Each row was made from one path, in order. Every step used is in the known rows, and no mark comes twice. Write each row's path.
Known rows:
zalo, telif, puba, nebevek, tisaget: [ 24  19   2 -52 -12  -1 -19 -20 -16 -34  11  10  16 -34 -15  -1  23  19
   6  22  -2 -23   2]
bunef, sagese: [-42   0   1   3   6  10   8 -15  24  10 -42  13  13  17  -4  42 -24  -4
  -1  13   1  -2  11]
telif, puba, nebevek, sagese, bunef: [ 21   8  35  -5  -9 -10 -43  -4 -34 -20  39  19   4  -2  -9 -26  17 -28
  18  -5  -4   1  22]
logeba, bunef: [-19 -12  -2  14  24  11  32  10  22 -18 -45 -10   1   5  -7   6 -14 -20
 -53  -2   8  51 -10]
logeba, bunef, sagese, nebevek: [-73 -14 -15  26   3 -11  -2   4  11   7 -49  -4  20   8  14  21 -31 -25
 -26  25  -2  19  17]
zalo, telif, puba, nebevek, sagese, bunef, logeba: [ 23  41  13 -14 -40 -15 -45   0 -21  17  34  23  12 -11  -9 -18  10 -16
  45   4 -30 -19  50]
logeba, bunef, sagese: [-46 -12   5  17  22  11  13  -6  34   5 -65   5  16   1   1  31 -28 -28
 -33   8 -12  28  -7]
rigos, tisaget: [ -1 -16 -19   2  27  15  11  -4   7  -7 -14  10 -11  22 -17  16 -11  20
 -16 -10  29   0  -9]
bunef, logeba, telif, puba, nebevek: [  5  -1  -1 -13 -10  18  23  20  24  -8  -4 -11 -14  12  14 -19  -7  43
   5 -20 -32 -10   9]
sagese, bunef, logeba, telif, puba, nebevek: [ 17   8  -2  10 -14 -13   6  22   2 -12  14  -7  -1   7   7 -25  -1  18
  15 -11 -21  -4  25]
puba, nebevek, tisaget: [ 29  -7  -4 -43  19  15  14 -17   2 -18  15   3 -17 -24 -12  -8   6  22
 -11   6  17 -11  -1]
sagese, bunef, logeba, telif, puba: [-10   9   1  38   3 -10  18  40  11  15   2 -10  16  26  -9  -8   4  17
   8 -19 -20  19  21]
zalo, telif, puba, nebevek, tisaget, rigos: [ 36  16   8 -35 -29 -11 -22 -29 -22 -29   2   1  10 -36   8   2  29  -1
  -4  27   8 -30 -48]
tisaget, rigos: [-10  -9   6  17  -9   5  24  -5   3 -12 -27 -13  -2  16  12  21   1 -16
 -24   1  23  10 -42]
rigos, tisaget, nebevek, sagese, bunef: [ 39  -3 -23  18   5 -16 -36 -16 -33  18  18  13 -30  19   4 -10 -13 -22
  23  -7  26 -10  10]
nebevek, puba: [  7  -8  16  -9  14  16  39   3   8  -4  -4 -23  -4   7 -22  10   2  19
 -26 -17  14   3  -8]
puba, nebevek, sagese, bunef, logeba, telif, zalo: [ 23   6 -14  14   0  -8 -29   8  11  36  15  -1   6  -5  -3  -7 -17 -36
  33 -11   1   7  39]
telif, puba: [-28  -1  20   9   0   8   5  16  -2 -27 -12   2  14  21 -16   4  21  10
  -6 -14  -6  14  -1]
bunef, sagese, nebevek: [-74   1 -15  19 -15 -13  -8  -7   2  16 -26   2  22  21  12  31 -23  -1
  10  28   9  -9  36]
puba, nebevek, sagese: [ 11  -5  12 -22  10  23  -8 -14  -6  -4  13  11 -22   2   6 -11 -13 -19
  -1  -2   9   1   8]
telif, puba, nebevek: [ -6   2  19 -21 -15   7  -2  -3 -15 -53  -2   5   0   3   2 -14  10  15
   1  -3  -3  -8   7]
telif, puba, nebevek, sagese, bunef, logeba: [ 24  21  29  -3 -22  -1 -40   9 -16  10  52  22 -14   3  -9 -28  16  -6
  47 -18 -34  -7  39]
logeba, telif, puba: [-23 -10   1  17  24  10  25  19   8 -17 -26 -17  18  25  -2   5  -1  12
 -21 -16  -8  29 -16]

Which path is each row?
[ 37 -13  -1 -29  -5   7  11 -27  -3 -18   9  -3 -24 -28  13   1  15   1
 -13  11  23 -20 -52] : puba, nebevek, tisaget, rigos
[ 26   7  -3   4  12   3   6   3  13  41  25   0 -21   8   9 -18 -26 -15
  17  -9  -8   5  31] : puba, nebevek, sagese, bunef, logeba, telif
[-46   0 -19  -6   7  -7  -7 -13   2  32  -4   9  16  -5  -4  28  -5  10
  15  25   9 -17  21] : bunef, sagese, nebevek, tisaget
[-45 -14   5  19   6  -5  13   0   7  12 -33 -21  14  -4   3  20 -23  -8
 -29   9  -7   3   1] : logeba, bunef, sagese, nebevek, puba
[ -4  21   5 -27 -32  -3 -16 -13 -16 -49 -16   8  25  -9   0   4   4   4
  -2  21  -1 -15  17] : zalo, telif, puba, nebevek
[-24  -7 -20  -7  14  -7   8   5 -12   6  21  -2   1   1 -13   1  10  21
  -1  11  28   0  13] : sagese, nebevek, tisaget
[ 35  -5  22 -25 -17   4 -10 -15 -19 -38  17   2  -8 -26  10 -12  38  14
  -4  -4   2 -24 -57] : telif, puba, nebevek, tisaget, rigos
[-38 -19  -9  22  -1 -13  -6 -13   7  27 -30  -5  10 -19  23  20  -5 -30
 -20  24  -1   9 -48] : logeba, bunef, sagese, nebevek, tisaget, rigos
[-16 -17 -17   9  -9 -13   3  -3 -20  10  10 -10  -3  -4   7  13  16   5
  -9  16  29  -4 -39] : sagese, nebevek, tisaget, rigos
[ -7  15  -4  22 -11  -9  19  19   8  17   3   6  -4  16 -21   7  -3   8
  11  -1  10  10  41] : sagese, bunef, logeba
[ 53   4   3   7 -16 -13   4   6  -3   7  31  -7  -9 -21  16 -27  26  17
  12  -7 -14 -20 -38] : sagese, bunef, logeba, telif, puba, nebevek, tisaget, rigos
[-48 -15 -17   6  19  -7  -1  -3  15  25 -25   2  12 -23  -2  15 -15  -7
 -19  22  -1  11  -1] : logeba, bunef, sagese, nebevek, tisaget
[ 42  -6   1 -20  -9  18  19   6  17   7  15 -13 -24 -19  32 -24  19  30
   3 -18 -32 -21 -56] : bunef, logeba, telif, puba, nebevek, tisaget, rigos
[ 20   3  13  -6   4  -5 -27 -14 -23  -4  28  16  -9  -1  -5 -14  -9 -37
   9   7  17   8  25] : puba, nebevek, sagese, bunef
[ 23  -1  21   7  15  -7 -22   3 -20  -8  28   3   9   5   7 -28  -6 -30
   8 -13  -8  18   6] : logeba, telif, puba, nebevek, sagese, bunef
[ 15 -14   0   0   8   7  19 -11   4   4  -3  -3  -7  -7  -4  17  16  -4
 -20   4  22   5 -58] : nebevek, tisaget, rigos
[ 22 -11 -37  -2  -8   3   4 -14  -9 -15 -27  -3 -33  19  14   5 -13  23
  -3  -7  25 -22  -1] : rigos, tisaget, nebevek
[  6  12  14  34  16   4 -10  34   6  45  27   5   4  29  -7 -16   3 -13
  25 -33 -39  28  18] : nebevek, sagese, bunef, logeba, telif, puba
[ 45   8  -3 -10   8  -5   6  13   4   9  38   0  -7 -23 -12 -28  15  34
  19 -15 -19 -11  10] : sagese, bunef, logeba, telif, puba, nebevek, tisaget
[-22   2 -27  15   7   5  21  27  41  25 -34 -18  16  14 -11  23 -11   6
  -4 -20   0  14  17] : bunef, logeba, telif, zalo
